What can hang from each mark:
divi: fovug muturon
kufus: fovug
ruvi: muturon
muturon: buba divi kufus ruvi
buba: fovug muturon
fovug: buba divi kufus

Each row was made from one small tree. The marks that hang from a mark follow it in brackets, in alphabetical order. Every link used is in the known rows. Write each row's tree.
Known rows:
kufus(fovug(divi(muturon))): [-0.07, -0.64, -0.53, -1.69,  1.31,  0.20, -0.38, -0.84, -0.76, -1.55,
  0.60, -0.73,  0.08, -0.65, -0.35, -0.52, -0.39,  1.51,  1.32,  0.33]
muturon(buba(fovug) kufus): [ 1.60,  1.07, -0.06,  0.27,  0.11,  0.34, -0.07, -0.37, -0.11, -0.75,
  0.21,  0.75, -0.98,  0.17, -2.90,  1.64, -0.63,  0.39,  2.16,  1.09]
ruvi(muturon(divi kufus(fovug))): [ 0.67,  0.14, -1.07, -0.23,  0.22,  0.65, -0.08, -0.59,  0.58, -0.62,
 -0.33,  0.43, -0.74, -0.51, -3.68,  1.73, -0.02,  0.25,  1.48,  1.60]
kufus(fovug(buba(muturon) divi)): [ 1.20, -0.88, -0.04, -0.95,  1.30, -0.16, -0.04,  0.66, -0.97, -0.81,
 -0.42, -0.15,  0.23, -0.50,  0.15,  1.37, -1.02,  3.32,  2.98, -1.62]
ruvi(muturon(buba divi(fovug) kufus)): [ 0.00,  1.42,  0.05,  0.86,  0.08,  0.69, -0.14, -0.25,  0.00, -1.80,
 -1.29,  1.99, -1.51,  0.26, -5.02,  1.76, -2.13,  1.38,  2.66,  3.12]
buba(muturon(kufus ruvi)): [ 1.18, -0.11, -0.98,  0.78, -0.45, -1.40, -0.75,  0.37,  0.21,  1.22,
  0.61,  0.57, -0.72,  0.42, -2.32,  2.39, -1.90,  2.46,  1.08,  1.44]
fovug(divi kufus): [-0.22, -1.60, -1.02, -1.38,  1.33, -0.81,  1.38, -0.82,  0.64, -0.47,
 -0.80, -0.46,  0.35, -0.77, -1.20, -0.58,  0.37,  2.17,  0.69,  0.30]
muturon(buba kufus(fovug) ruvi): [ 1.74,  2.13,  0.70,  0.10, -1.15, -0.83, -0.46,  0.12,  0.34, -1.92,
  0.40,  0.59, -1.01, -0.97, -3.39,  2.04, -1.71,  0.03,  3.82,  0.75]
muturon(buba(fovug) ruvi): [ 1.40,  1.98,  0.63,  0.13, -0.17, -0.52, -0.67,  0.12, -0.35, -1.38,
 -0.63,  0.11, -0.68,  0.51, -2.46,  1.49, -2.02,  1.19,  2.46,  1.24]
kufus(fovug): [ 0.61, -0.41, -0.18, -0.41, -0.02,  0.22,  0.00, -0.69, -0.14, -0.66,
  0.33, -0.28,  0.09, -0.50, -0.07,  0.96, -0.16, -1.44,  1.25, -1.04]
divi(fovug): [-0.40, -0.61, -0.31,  0.44,  0.04,  0.13,  0.33, -1.17, -0.32, -0.33,
 -0.55,  0.60, -0.31,  0.44, -0.88,  0.66, -1.64, -0.89,  0.56,  0.50]
buba(muturon(divi(fovug))): [ 0.55, -1.71, -0.96,  1.49,  0.59, -0.40, -1.03, -0.17, -0.23,  0.87,
 -0.87,  0.70, -0.90,  0.96, -2.04,  2.65, -2.83,  1.71,  0.41,  1.27]
divi(fovug muturon(buba)): [-0.74,  1.05,  0.86, -0.10,  0.20,  0.87, -0.79, -0.60, -1.60, -2.35,
  0.69,  1.51, -0.85,  0.60, -1.35, -0.32, -2.71,  1.22,  2.79,  1.71]
kufus(fovug(buba)): [ 0.78,  0.84,  0.76, -0.90, -0.11,  0.53,  0.27,  0.35, -0.41, -1.48,
  0.32,  0.18,  0.11, -0.77,  0.15,  0.20, -0.19, -0.05,  2.81, -1.49]
fovug(divi(muturon(buba))): [-0.27,  1.16,  0.97, -1.09,  1.24,  0.22, -0.78,  0.57, -1.03, -2.37,
  0.07,  0.26, -0.38, -0.35, -0.82, -1.25, -0.84,  3.52,  2.02,  1.27]
ruvi(muturon(buba divi kufus(fovug))): [ 1.01,  1.62,  0.25, -0.01,  0.03,  0.85, -0.46,  0.18,  0.11, -2.01,
 -0.43,  1.15, -1.12, -0.68, -4.24,  1.99, -0.66,  0.88,  3.36,  1.46]
fovug(buba kufus): [-0.08,  0.00,  0.17, -1.36,  0.30,  0.01,  1.37,  0.15,  0.14, -0.84,
  0.36,  0.60,  0.20, -0.59, -0.57, -1.07,  0.04,  2.21,  2.48, -0.37]

Write each row's tree:
[-1.22, -0.66, -0.33, -1.69,  0.71,  0.72,  0.99, -1.21, -1.01, -1.68,
  1.14,  1.45, -0.26,  0.18, -1.35, -1.49, -1.99,  2.77,  3.46,  1.39] => divi(fovug(buba kufus) muturon)
[-0.04, -0.55, -0.15, -1.93,  1.32, -0.51,  1.67,  0.20,  0.40, -1.29,
 -0.78, -0.02,  0.36, -1.03, -0.88, -1.34,  0.27,  3.64,  2.25, -0.18] => fovug(buba divi kufus)
[ 1.14, -0.46, -0.46, -0.35,  1.09, -0.57,  0.18,  1.05, -0.14,  0.21,
 -0.23,  0.58, -0.33, -0.35, -1.29,  1.01, -0.55,  4.65,  1.99,  0.21] => fovug(buba(muturon(kufus)) divi)
[ 0.48,  2.61,  0.69, -0.25, -0.69, -0.48, -1.22,  0.53, -0.32, -1.74,
  1.45,  1.10, -1.26, -0.18, -3.19, -0.08, -1.93,  2.78,  2.87,  2.98] => divi(muturon(buba kufus ruvi))
[-1.08, -0.21,  0.11, -0.94,  0.54,  0.64,  0.34, -1.42, -1.21, -2.38,
  0.98,  1.72, -0.64,  0.28, -2.15, -0.59, -2.59,  2.03,  3.74,  1.80] => divi(fovug(kufus) muturon(buba))
[ 2.05,  1.27,  0.59,  0.62, -0.41, -0.11, -0.90,  0.51,  0.82, -1.51,
  0.07,  0.61, -1.39, -1.23, -3.81,  2.11, -0.75, -0.01,  2.75,  0.78] => muturon(buba divi kufus(fovug))
[-0.44,  0.56, -0.15, -2.58,  1.10, -0.99,  0.57,  0.19, -0.14, -1.94,
  0.32, -0.04, -0.03, -0.72, -2.02, -2.10, -1.26,  5.78,  3.05,  2.01] => fovug(buba divi(muturon(ruvi)) kufus)
[ 1.11,  0.13, -0.22,  0.18,  0.07,  0.00, -0.10,  1.04, -0.36,  0.64,
  0.85,  1.28, -0.50,  0.13, -0.90,  1.29, -0.85,  3.26,  2.16,  0.00] => fovug(buba(muturon(kufus)))
[ 0.37,  0.49, -0.14, -0.28, -0.07, -1.31,  0.57, -0.04,  0.95, -1.15,
 -1.18,  0.71, -0.94, -0.31, -4.18,  0.47, -2.82,  2.71,  2.98,  2.22] => muturon(divi(fovug(buba kufus)) ruvi)
[ 1.71, -2.09, -2.25, -0.03,  1.71, -0.59, -0.01, -0.79, -0.12,  1.29,
 -0.45, -0.23, -0.47,  0.65, -2.30,  2.60, -0.72,  3.07,  0.51,  1.03] => buba(fovug(divi) muturon(kufus))
[ 2.36,  2.23,  0.69,  0.73, -0.96, -1.20, -1.27,  0.72,  1.12, -1.72,
 -0.20,  0.28, -1.60, -1.22, -4.94,  2.46, -1.88,  0.61,  3.29,  1.79] => muturon(buba divi kufus(fovug) ruvi)
[-0.17, -0.35, -0.72, -1.94,  2.15,  0.64,  1.52, -1.30, -0.72, -2.28,
 -1.64,  0.42,  0.10,  0.26, -2.98,  0.48, -0.49,  3.68,  3.31,  1.28] => ruvi(muturon(buba(fovug(divi kufus))))
[-0.02,  2.09,  1.08, -1.00,  0.60, -0.87, -1.14,  0.83, -0.70, -2.59,
 -0.15,  0.00, -0.58, -0.33, -2.02, -0.90, -2.00,  4.20,  2.41,  2.27] => fovug(divi(muturon(buba ruvi)))
[ 1.49, -2.03, -1.53, -0.21,  1.09, -0.63, -0.07, -0.55, -0.05,  0.33,
  0.12, -0.16, -0.25, -0.53, -1.64,  2.65, -0.66,  1.88,  1.64, -0.33] => buba(muturon(kufus(fovug(divi))))
[ 0.03,  0.06, -0.99, -0.81,  0.05,  0.96,  0.69, -1.26, -0.26, -0.79,
  0.31,  0.73, -0.17, -0.26, -2.17,  1.35,  0.16, -0.39,  2.03,  0.61] => ruvi(muturon(kufus(fovug)))
[ 0.26,  1.19, -0.14, -1.30,  0.00,  1.25,  0.97, -0.31, -0.49, -1.63,
  0.35,  1.16, -0.14, -0.56, -1.92,  0.58,  0.13,  0.99,  3.56,  0.06] => ruvi(muturon(kufus(fovug(buba))))
[-0.45,  0.85,  0.47, -1.78,  1.36,  0.33, -0.17,  0.74, -0.81, -1.66,
  0.29, -0.03,  0.01, -0.44,  0.00, -2.25, -0.23,  4.23,  1.66,  0.89] => fovug(buba divi(muturon))
[ 2.57, -0.56, -1.90,  1.22,  0.28, -1.43, -1.45,  0.07,  0.76,  1.75,
 -0.25, -0.07, -1.42,  0.89, -4.63,  3.78, -2.31,  3.07,  0.60,  2.94] => buba(fovug muturon(divi kufus ruvi))
[-0.16,  1.88,  0.52, -0.21, -0.04,  0.99,  0.28,  0.14, -0.54, -1.66,
 -0.14,  1.73, -0.63,  0.02, -2.57,  0.65, -0.30,  1.59,  2.64,  1.45] => ruvi(muturon(buba kufus))
[-0.82,  0.10, -0.08, -0.21,  0.74,  0.68,  0.71, -0.90, -0.22, -2.27,
 -1.57,  1.79, -0.85,  0.23, -4.30,  0.94, -2.31,  2.28,  3.36,  2.37] => ruvi(muturon(buba divi(fovug(kufus))))
[ 1.78, -0.27,  0.16,  0.16,  0.43,  0.06, -1.10,  1.26, -0.40, -0.30,
  0.06,  0.25, -0.49, -0.31, -1.02,  2.14, -1.48,  2.59,  2.66, -0.77] => kufus(fovug(buba(muturon(divi))))
[-1.16, -1.36, -1.46, -0.48,  0.95,  0.38,  1.09, -1.65,  0.20, -0.86,
 -1.42,  1.09, -0.46,  0.44, -3.72,  0.75, -1.64,  1.70,  1.54,  2.52] => ruvi(muturon(divi(fovug(kufus))))
[ 1.80, -1.05, -1.40, -0.14,  0.51, -1.75, -0.42, -0.31,  0.27,  0.20,
 -0.25, -0.43, -0.48, -0.48, -2.83,  3.00, -1.77,  2.58,  2.11,  0.72] => buba(muturon(kufus(fovug(divi)) ruvi))
